Each row comes from the steps of one walk. Every step used is in the known rows, and no mark comes twice. Write the walk behind each row, first mark first.
Known rows
dusod zagi vugova kulatus vurabid vima: [ -5  -2  -3  -8  -9   4  -4   7  -8 -23  -2   2   6   4   2   0  16  -4
   0   3  -2  -5   2  -9  -1   8   5   0  16   4   6  -3  -7  11  -8   0
  -2 -20  -8  -2  -6  17   8  -9  -5  -9  -4  -6   8  -5   0   3   7   1
 -27   3   7  -8   3  -4   2 -10  -3]
dusod zagi: [  4   4 -12   3 -40  -5   6   3  -2  -3  -4   5 -15   3  -1  -2   3   3
  10  -5   1   1   2  -9   1  -3 -15  -5  -6   1  -5   4   7  -3   7   2
  -6 -16  -1  -2   7  -6  -2   1  10  13  -8  -1  -3   1  -5   0   1  -7
   4  -3  -4   1  -3   6   0  12  -6]
zagi mula kulatus: [ -3   1 -18  -7   3   1   9  -1   5  -5  -2  -5  11  -5   4   1   7   1
 -29  -6  -8   1  -1   1   1  -9 -11   3  14  -7 -10   9  -7   1  16  -2
   8   4   5   2  -3 -10  -6   4  17  16   8   5  -6   2  20  -1  -6   2
   5   0  -2   9  -6   9   0  -3  -3]
zovu kulatus: [  7  -2  18  25  16   3   3   0   8   6   2   8 -12   0  -5   3   1   0
  14   3   6  -1  -1  -5   0   2   1  -1 -19  -6 -18  -5   1   8  -1  -2
 -22  15  -7  15   5   1  -4   1  11  18   0  -4  -1   6   7  -5  -3  -1
   9  -1  -6   5  -4   6   1   8   3]
vima mula kulatus vugova zagi dusod: [ -4  -2  36  16  15   2  -3  -1  20  27   5  -4  -6   8  -1   1   2  -3
   1 -28 -22  -1  -5  11   0  28  -8   6  -7   3  -7  25  15  11  12  -7
   1  10   6   4  11   0  -2   1   2   7  -2   2  -2  -9  -3  -4   1  -8
   3   1 -10   4   1  -6   0  -7   1]
pilig vima vurabid: [  3   6  -2   0   9   1   4 -11   0   3  12   7   4   1  -6  -2 -10   8
  15  -6   6  13  -3  32  -1   4  -5  -5 -12  -1   5  -5   7 -16  -4   4
 -14   7  12  -2  -7  -4   7   6 -91  24  -2   3   4  14   0   0  -2   0
   8   0  -3   0   7   2  -2   8  11]
dusod zagi vugova: [  6   4 -16   2 -30  -4   4   0  -3  10  -5  -2 -12  10  -2   0   0   3
  -1   0  14   3   0 -10   1 -11 -11  -1  15   3 -10   8  12  -4   6   1
  -3 -31   0   1  -6  -8  -4   1 -14   9  -4  -2  -3  10  -9   1   3  -1
   2  -1  -3  -2   3   4  -1  -9  -3]
zovu kulatus vurabid vima: [ -1   1  11  16  13   7   0   6   4 -26  -2   9  -1   0  -3   2  17  -5
   4  -3  -7  -5   1  -2  -1  14   6  -1   4   0   3  -7 -10  11  -6   2
  -8   4  -7   4   0  20   5  -9  14   7  -2  -4   9  -2   4   0   5   1
 -24   3   2 -10   0  -1   4   0  -1]
vima dusod zagi vugova kulatus: [  0  -6  -6 -26 -28  -5  -5   1 -18   8   3  -5   2   4   5  -1  -4   1
   9  22  19   2   4 -20   0 -12   1  -2   4   3   2   2   7   8  -5   0
  -9 -28  -6   2  -8  -8  -1   2 -22 -21  -3  -4  -1   3   2   2   0   0
   9  -2  10   9   4  -3  -3 -10  -2]
vurabid vima mula zagi vugova kulatus: [ -3  -7   0 -26  11  -4  -3   2 -13  28   7  -8   9   5   6   1  -3   0
 -11  15   4  -2  -2  -9   0 -22  10   5  15   4   0  -4   6  -5 -12  -1
   6 -23  -5   2 -13   8   2   0 -32 -11   5   0   5   1   4   2   0   3
  10  -2   5   6   7  -2  -1 -22   5]
zovu kulatus vurabid: [  4  -5  16  24  16   9  -2  -1  10 -23 -11   8  -6   1  -2   4   3  -7
   6   2  -5  -4  -1 -13   0   9  10  -1 -11  -4 -17 -15 -11  28  -7   2
  -5  19 -11   7   4   0  -3  -1  52  -3  -2  -6   0   3   2  -2   0  -1
 -32   4  -4  -5  -6   2   1  11  -3]
vima mula zagi vugova kulatus: [ -2  -8  -1 -25   9  -5  -4  -1 -12  30   4  -8   7   6   6   1  -9   1
 -11  17   6  -1  -3 -12   0 -24  11   4  10   3  -5  -6   7  -3 -12   0
   7 -19  -4   3 -12   0  -1   2 -25 -14   5   0   1   2   3   2  -2   2
  12  -3   3   8   5   0  -2 -18   5]
vurabid kulatus vugova zagi: [  3  -8   8  14  28   8 -14   3   8   1   9  -6  -7   1  -9   1  -1  -5
   0 -14  -3  -2   1  13   0  59   1   2 -17   3 -24  19   7  23  -2   1
 -18  11   6   1   9   3  -1   3  18 -21   1  -5  -2  -9 -12  -4   0  -3
  18   3  -6  -4   1  -7  -3  -2   1]
vurabid kulatus: [ 10  -7   3   8  11   1  -4  -1   9 -11   1   3   9   0  -9  -1  -9   1
   4  -8  17   1   1   3   0   5   8  -2 -22   7 -14 -17  -3  -7  -7   1
 -13   6   4  -6   3   2  -6   2  19   4  -3  -3  -2   1   3  -2   2   7
  22   1 -11 -15  -1  -6  -1  20   1]
vima dusod zagi mula kulatus vugova: [ -3   0 -10  -2 -19  -3   6  -1   4  -4  -2 -11  -8 -10   4  -1   5   6
 -17   7  -7   1   3   8   1  -6  -7   3   5  -6   2  13   0  43  11  -1
   5  29   1   2   5  -9  -7   4 -24   4   3   2  -3  -5 -15   0  -4  -7
   7   1   1  10  -2   4  -1 -12  -6]
vugova kulatus vurabid vima: [ -6   0   5  -9  11   7  -7   6  -6 -28   1   5  11  -1   1   1  16  -6
   2   2  -5  -5   3  -6  -2  12  10   0   8   4   4  -8 -10   8 -11   1
  -4  -9  -5  -3  -7  18   8  -9   9 -11  -2  -6   8 -10   4   2   4   1
 -23   3   8  -6   2  -6   3  -3  -1]
vima mula kulatus: [ -5   3  -2  -4  -5   2  13   0  11 -11   0  -2   6  -1   7   0   3   5
 -26   0 -30  -1  -9  12   1  -9  -8   5   6   0  -7   7  -1  10  13  -2
  19  11   3  -3  -7   3  -2   1 -13  17   3  12   2   8  12  -1  -3   4
   6  -2 -14   3   1   8   1  -1  -3]
vima mula zagi vugova: [  2   4  -6   2  13  -3   7  -3   2  41   0  -7  -5   8   1   0 -10   5
 -20   2   5   0  -8   0   1 -29   3   5  21   3  -3  -5  11 -22  -2   0
  19 -12   3   1 -10   0  -6   1 -23  11   6   6   3  11  -9   0   1   3
   6  -2  -8  -3   5   5  -1 -20   7]
vurabid vima: [ -3   8   2  -1  11   3   1   7  -2  -5   6   6   4  -2  -4  -1  15   1
   4  -6  -3  -2   1   5  -1   9  -1   0   7   2   6   5  -1 -18  -2   0
 -10  -9   4  -2  -5  18   5  -8 -11  14  -2  -1   7  -6   1   0   3   2
   6   0   2  -2   4  -2   3  -2   3]
mula zagi: [  2   4   4   4  34  -3   7   0   4  37   4   2  -5  -3  -1   0  -7   4
  -7  -3  -2   6  -3  -4   1 -24   6   2   3  -4  -5 -15   4 -30  -5   1
  15   4   3  -1  -2  -3  -6   3  20  13   6   2   3   0   1   0  -2   1
   6  -2  -1   2  -6   5   0  -4   8]
vima dusod: [  0   9   6  -2 -15   1   4  -1  -5  -1   4   6   0  -9   0  -3  -3   5
  26  18  13   6   5  -8   0  -5  -1  -7 -12  -2  18   0  -2 -11   2   3
  -2  13   1  -3   1 -12  -4   1   7 -11  -3   1   0   5  -4   1  -2   3
  13  -3   6   6   1  -4  -1  10   0]
vugova kulatus vurabid: [ -3  -7   5 -10  11   7 -11  -2  -5 -27  -8   3  11   1   5   3   0  -8
   2  10  -6  -4   1 -18   0   6  14  -2  -5   3 -15 -18 -10  20 -14   3
   2   1  -9  -2  -4   0   0   0  45 -26  -1  -7  -2  -7   3   2  -1  -2
 -32   2   5   1  -4  -3  -1   6  -3]
mula vima dusod zagi vugova kulatus: [  1  -7  -5 -24 -30  -8  -8   0 -18   6   0  -5   2   4   6  -1  -9  -1
  13  22  18   3   3 -18   0 -17   2  -1   1   1   5   0   5  -5  -5  -6
  -5 -29  -5   3  -8  -6   3   2 -15 -22  -2  -4  -5   1   4   2   0   0
  12  -3  11  11   5  -2  -2  -5  -3]
dusod zagi mula kulatus: [ -2   1 -26  -7 -22  -3  13   1   3  -8  -5  -5   2  -4   6   0   8   2
 -26  -7  -8   2   0  -2   2 -12 -19   1  15  -7  -7  13  -4   4  21  -2
   8  -4   2   1   2 -10  -7   3  13  17   4   5  -8   3  16   0  -4  -1
   4  -1  -2   8  -8  11   1  -2  -5]
pilig vima dusod zagi: [  3   3 -12   3 -58  -7  11  -1  -7  -9   2   7 -15  -3   3  -3  -4   7
  31   7   9   4   4  -6   0  -5 -16  -9 -10  -2  19  -1   6   7   9   5
  -2   5  -2  -7   8 -10   3   3 -40  -5  -9   3   3  13  -4   1   2  -1
   4  -3   3   3  -1   3  -1  15  -9]
mula kulatus vurabid vima dusod: [ -6   7   6  -2 -17   4   6   2  -3 -26   4   6   3  -9   1  -3  11   1
  15  17   1   3   6  -5  -2   4   0  -4   4  -3  29  -1 -12   6   2   2
   6  13  -3  -6  -2   0   3  -5   2 -14  -2   2  10   3   3   2   3   8
 -12   0   9  -3   2  -5   2   0  -3]

Write each row's walk
[ -2   4  34  11  19  -6   7  -3  16  53   1   3  -2   8   1   0  -8   2
   2 -23 -16   0  -9   1   0 -29   0   6  -3   4   9  -3  14 -27   2  -4
  18   7   2   1   8   0  -5   0   3  28  -1   7   3  -3  -4  -2   1  -3
   4  -2 -11   0  -2  -1   1  -1   8]
vima mula zagi dusod
[  4   5  -6  -1  15  -4  -4  -8  -5   8   1   2   3   0 -10  -2 -11   0
   4  -8   9   9   1  29   0   4  -6   1 -11  -4   8  10   2 -56   3  -3
 -13 -16  16   4   2 -10   8   1  -1  22   3   1 -11  -4   7  -1  -4   0
  19  -1   2  -1   2   3   1  12  12]
vugova zagi mula vima vurabid
[ -7   4   3   3   8   9   2   5   5 -33  -2   4   8  -1   1   1  19  -3
 -10  -6 -16  -1   0   2  -1  12   3   1  16   0   2  -2 -12  10   1  -1
   6  -1  -2  -5  -7  18   6  -8  10   4   0  -1   8  -4   7   0   5   4
 -28   3   2  -9   0  -1   4  -5  -3]
mula kulatus vurabid vima
[ -1   5 -10   1 -61  -4  13   4  -3 -27  -1   6 -13  -3   2  -4  12   2
  16   9   0   4   6 -10  -1  -1 -15  -5   3  -2  23   6  -4  13  12   2
   3  -7  -6  -6   7  -3   3  -4  -3   1  -9   2   5   5  -2   2   6   0
 -12  -1   4  -4  -1   2   3   5 -10]
mula kulatus vurabid vima dusod zagi
[  5   6  -7   3 -57 -10   6   1  -8 -10  -5   6 -14  -4   0  -4  -5   4
  29  10   7   4   4  -9   0 -13 -13  -5 -14  -2  22   3   2 -18   9  -3
  -1  -9  -2  -4   9 -12   3   1  11  -2  -9   1  -6   3  -3   1   1  -3
  10  -4   4   2  -2   4   0  20  -8]
mula vima dusod zagi
[  6   6 -12  -1  13  -7  -9  -3  -6   6 -12   0   8  -4  -2   1 -14  -3
   1  -6  11  -4  -1   4   1 -20   1   0  -8  -5   2   1  -5 -58   4 -11
   0  -4   6   3   3  -4   3   2  46   6   5   2 -16 -10  12   1  -6  -1
  19  -4   5   8  -5   5   0  22   1]
zagi mula vima
[  6  -7   8   8  14   0  -5  -5   9  -3   4  -5  -2  -3  -9  -1  -9   6
  -2   0   8   4   1  26  -1   6  10   3 -21   4  -9  -5   4  27 -10  -1
 -14  26   6  -1   3   0  -6   3 -42  15  -1  -6   0  -5 -25  -2   1  -3
  23   3  -9 -10   4  -6  -2   1   6]
vima vurabid kulatus vugova
[  4   4 -10   3  21  -4 -12   1  -6   7  -9  -1   5  -3  -3   1 -12  -7
   2 -13   6  -5  -1   6   1   6  -2   0  -8  -5  -3  11  -3 -58   5  -9
  -5  -9   8   4   6  -3   7   2  61  -7   6   1 -18 -11  13  -1  -6  -1
  20  -3   6   7  -5   3   0  19   0]
vugova zagi mula vima
[ -1   4  32  13  18  -6   8  -4  16  52   3   2  -2   7   2   1 -11   3
   6 -25 -13  -1 -10   6   0 -26  -1   3  -4   3  11  -6  15 -22   2  -3
  18  15   3  -2   7   3  -2   2 -28  24  -2   9   4   2  -2  -2   1  -3
   3  -3 -10   1  -1  -1   1   1   7]
pilig vima mula zagi dusod
[ 10  -8   1   8  10  -1  -1  -9   8 -11   9   5  12   3 -11  -2 -16   5
  14 -10  21   8  -1  27  -1   7   5  -3 -26   6  -2 -19   0  -9  -8   3
 -18  10  10  -8   0   1   2   4 -58  16  -3   0   2  13   1  -2   3   7
  22   2 -11 -18   5  -6  -2  20   8]
pilig vima vurabid kulatus
[  0  -3 -16   8  22   2  -6   1  -3  17   2  -7  -7  -5  -5   2   6  -5
 -13 -12   8  -9   3   5   1  34  -5   1   0  -6 -17  22   1   9   7   4
 -17  11   2  12  16  -5  -4   3  28  -8   8  -2  -9  -8  -2  -3  -7  -7
  13   0   2  11  -6   2  -1  -5   3]
zovu kulatus vugova zagi mula
[ -5  -3   4  12  20  10  -5   1  10  -1  10  -8  -9   0  -1   1   1  -2
 -11 -13 -26  -2  -5  22   0  56  -8   3  -3   0 -20  26   9  34   8   0
  -3  21   7   1   2   5   6   4 -27 -17   4   4   0  -2  -6  -4  -1  -2
   8   2  -7   4   4   0  -4 -11  -2]
pilig vima mula kulatus vugova zagi
[  0  -7   0 -25   6  -1 -10   0 -14  14   3  -5  10   5   4   2  -5  -2
   0  15  16   1   1 -16   0  -9   9   0   6   3 -13  -1   5   1 -10  -1
  -9 -24  -3   4 -14  -3  -1   3 -14 -18   2  -6  -2   0   4   2  -3   2
  10  -2   7  12   5  -3  -3 -12   3]
zagi vugova kulatus
[  6   4 -11   2 -42  -7   4  -1  -7   6  -7  -2 -14   6   0  -2  -7   3
  12   9  21   4   2 -10   0 -19 -10  -3   9   1  11   9   9 -14   9  -3
  -1 -25  -1   0  -4 -13  -1   1 -15  -1  -4   0  -5  12  -6   1   3   1
   7  -2   3  -1   5   3  -2  -3  -5]
mula vima dusod zagi vugova
[ -4   5   1   3  23  -2  10   2   5  23   2   1  -4  -1   2  -1  -1   2
 -18  -2 -18  -5  -8   7   0 -23   8   4  11   2  10 -13  -1 -19  -7   3
  29   8  -1  -5  -1  16   2  -5  -4  17   5   9  12   1  -6   1   3   4
  -6  -1  -8  -9   0   5   2  -8   5]
kulatus vurabid vima mula zagi
[ -4   5   4   4  10   8  -2   6   1 -27  -1   6   6  -1  -2   1  17  -3
   1  -5  -8  -4   2   0  -1  13   6  -1  10   3   5  -3 -10   0  -7   2
  -1  -3  -2  -4  -4  19   6 -10  14   3  -3  -3   8  -6  -1   1   5   0
 -26   2   3 -10   1  -4   4   0  -1]
kulatus vurabid vima
[  8  -7  11  10  13  -2  -8  -6   9  -5   0  -5  -2  -3 -10  -1 -13   5
   2  -1   6   5   1  28  -1  -1  11   3 -24   4  -7  -7   4  16 -10  -4
 -12  26   7  -1   2  -1  -2   3 -32  16  -1  -5  -3  -7 -23  -1   0  -3
  26   3  -7  -9   4  -6  -2   7   4]
mula vima vurabid kulatus vugova
[ -5  -3 -10   4  12   9  -2  -1   8 -30 -11  -2   5   0   4   2   8  -9
 -23  -9 -14  -3   0  -7   1  21  -1   1  12  -4 -16   1 -15  20   6   3
  12   8  -2  -1   2  -5  -3   1  63 -14   4   0  -5  -3  12   0  -2   0
 -37   5  -1  -3  -9   3   0   1  -5]
vugova zagi mula kulatus vurabid
[  1   4 -36  -7 -40  -9   7  -2 -13   5  -4   1  -5  -7   2  -3   0   2
   5   0  19  -4   5  -5   1 -10 -15  -7   4  -5  16   5  -1  -8  12   7
  -5   1   0  -1  15 -12  -2   3 -11  -1   0   4  -5   5   0   2  -3  -4
   7  -3   6   9  -6   6   0  12  -4]
pilig vima dusod zagi mula
[ -6   0   3  -6  23  -2   7   2  -1  24   3   0   0   0   4   0  -2   2
 -18   4 -17  -6  -6   3   0 -25   9   5  10   1  11 -16  -1 -15 -10   4
  28   5  -2  -3  -2  16   4  -4  -7   4   5   8  12  -1  -1   2   2   2
  -5  -1  -4  -5   1   3   2 -10   6]
vugova kulatus vurabid vima mula zagi
[ -5   8   7  -1 -14   4   2   3  -6 -21   3   8   2  -9   0  -3  10   1
  23  17   5   2   7  -6  -2   6   3  -5   0   0  31  -4 -10  -1  -2   3
   2  10  -3  -5   0   1   2  -6   5 -15  -4   0   8   2  -6   3   3   6
 -11   0  10  -4   3  -7   1   4  -2]
kulatus vurabid vima dusod
[ -1  -8  -3  -9  -9   4  -9  -1  -7 -22 -10  -1   2   6   6   2   0  -6
  -1  11   2  -3   2 -22   1   1  11  -1   6   3 -12 -13  -6  26 -10   2
   3 -15 -11  -2  -6  -4  -1   0  29 -27  -3  -6  -2  -1  -1   2   2  -2
 -35   3   5  -2  -1  -2  -1  -2  -6]
dusod zagi vugova kulatus vurabid
[  1  -7  -8 -24 -21  -4  -6   2 -16   9   2  -5   3   7   5   1  -3  -1
   2  15  16   0   2 -19   1 -11   1  -1   6   3  -9   1   9   6  -5  -1
  -9 -33  -4   2  -9  -4   0   3 -18 -16  -2  -6  -2   1   4   1  -1  -2
   7  -2   7   9   3  -1  -2 -11  -1]
dusod zagi vugova kulatus
[ -4   0 -14   0 -19   3   5  -1   4 -36 -13   0   2  -3   6   0   7  -5
 -14   3  -9  -2   2 -12   1  -1  -4  -1  11  -5   1  -5 -15  26   8   2
  17  10  -5  -3   4 -10  -6   0  46 -10   1   2  -3   2   8   1   0  -1
 -38   4   1  -3  -9   4   0   5  -9]
vima dusod zagi mula kulatus vurabid
[ -2  -7   3 -11   8   6 -11   0  -6 -20  -9  -1  10   6   6   3  -1  -7
  -3  11   1  -3   1 -20   0   2  14  -1   6   2 -15 -16  -7  21 -13   2
   3  -8  -8   0  -9  -3  -1   0  32 -28   0  -7  -1  -2   0   2   0  -2
 -33   3   5  -3  -1  -4  -2  -4  -3]
zagi vugova kulatus vurabid
[ -6   0   2  -9   8   6  -7   6  -7 -21  -1   2  11   3   1   1  14  -5
  -1   4  -1  -5   2  -7  -1  10  10   0  16   4   4  -5  -7   8 -11   1
  -3 -15  -6  -3  -9  20   8  -9   0 -10  -1  -6   8  -5   3   2   5   3
 -24   3   8  -7   4  -5   2 -10  -1]
zagi vugova kulatus vurabid vima
[ -2   2   7  11  25  -3  13   1   7  23   2   3 -10   1   1   1  -1   2
 -15  -1 -18  -6  -8   6  -1 -23   8   5   7  -2   9 -17  -1 -11  -7   2
  24  14  -5   2   3  18   1  -5  -4  15   6   7  11   4  -1   0   2   4
  -7   0  -9  -7   0   5   3  -8   6]
zovu kulatus vurabid vima mula zagi
[ -3  -1  38  17  21   4  -6   1  20  28   5  -4  -5   7  -3   2   3  -4
   5 -30 -20   3  -2   6   0  33  -8   5  -8   2 -10  25  15  10  12  -7
  -5   8   6   6  10  -4  -3   3  15   4  -3  -2  -2 -11  -2  -5   0  -8
   2   1  -5   6  -2  -7   0  -8   2]
mula kulatus vugova zagi dusod
[ -5  -1 -18  -4  10   4   4   2   5  -1   1  -6   5  -3   2   0   9  -4
 -29 -13 -13   1  -1   4   1  19 -15   3  13  -6 -17  21  -5   2  18  -2
   3  -1   7   2   1  -9  -4   4  28   1   9   4  -6  -1  23  -2  -6   1
   5   0  -1   8  -7   6   0  -7  -2]
vugova zagi mula kulatus
[  0   5  -1   0  -8  -5  -4  -2  -9   2  -2  -2  -2 -12  -2  -2 -11   0
  21  13  11   1   5   3   0   2  -1  -4 -13  -5  24   9  -5 -25   5  -5
  -2  15   3   1   9 -13   2   2  24 -21   3   3 -10  -4  -5   1  -4   1
  20  -4  12  10  -1  -3  -2  12  -2]
kulatus vugova zagi mula vima dusod
[  7  -6   7   9  13   0  -5  -6  10  -4   6  -5   0  -3  -8   0 -12   7
   3  -3   7   4   0  31  -1   7   9   0 -21   3  -6  -9   5  34 -10   2
 -14  34   6  -3   2   2  -2   5 -72  10  -1  -4   2   0 -24  -2   1  -2
  20   4  -9  -8   5  -6  -3   3   5]
pilig vima vurabid kulatus vugova
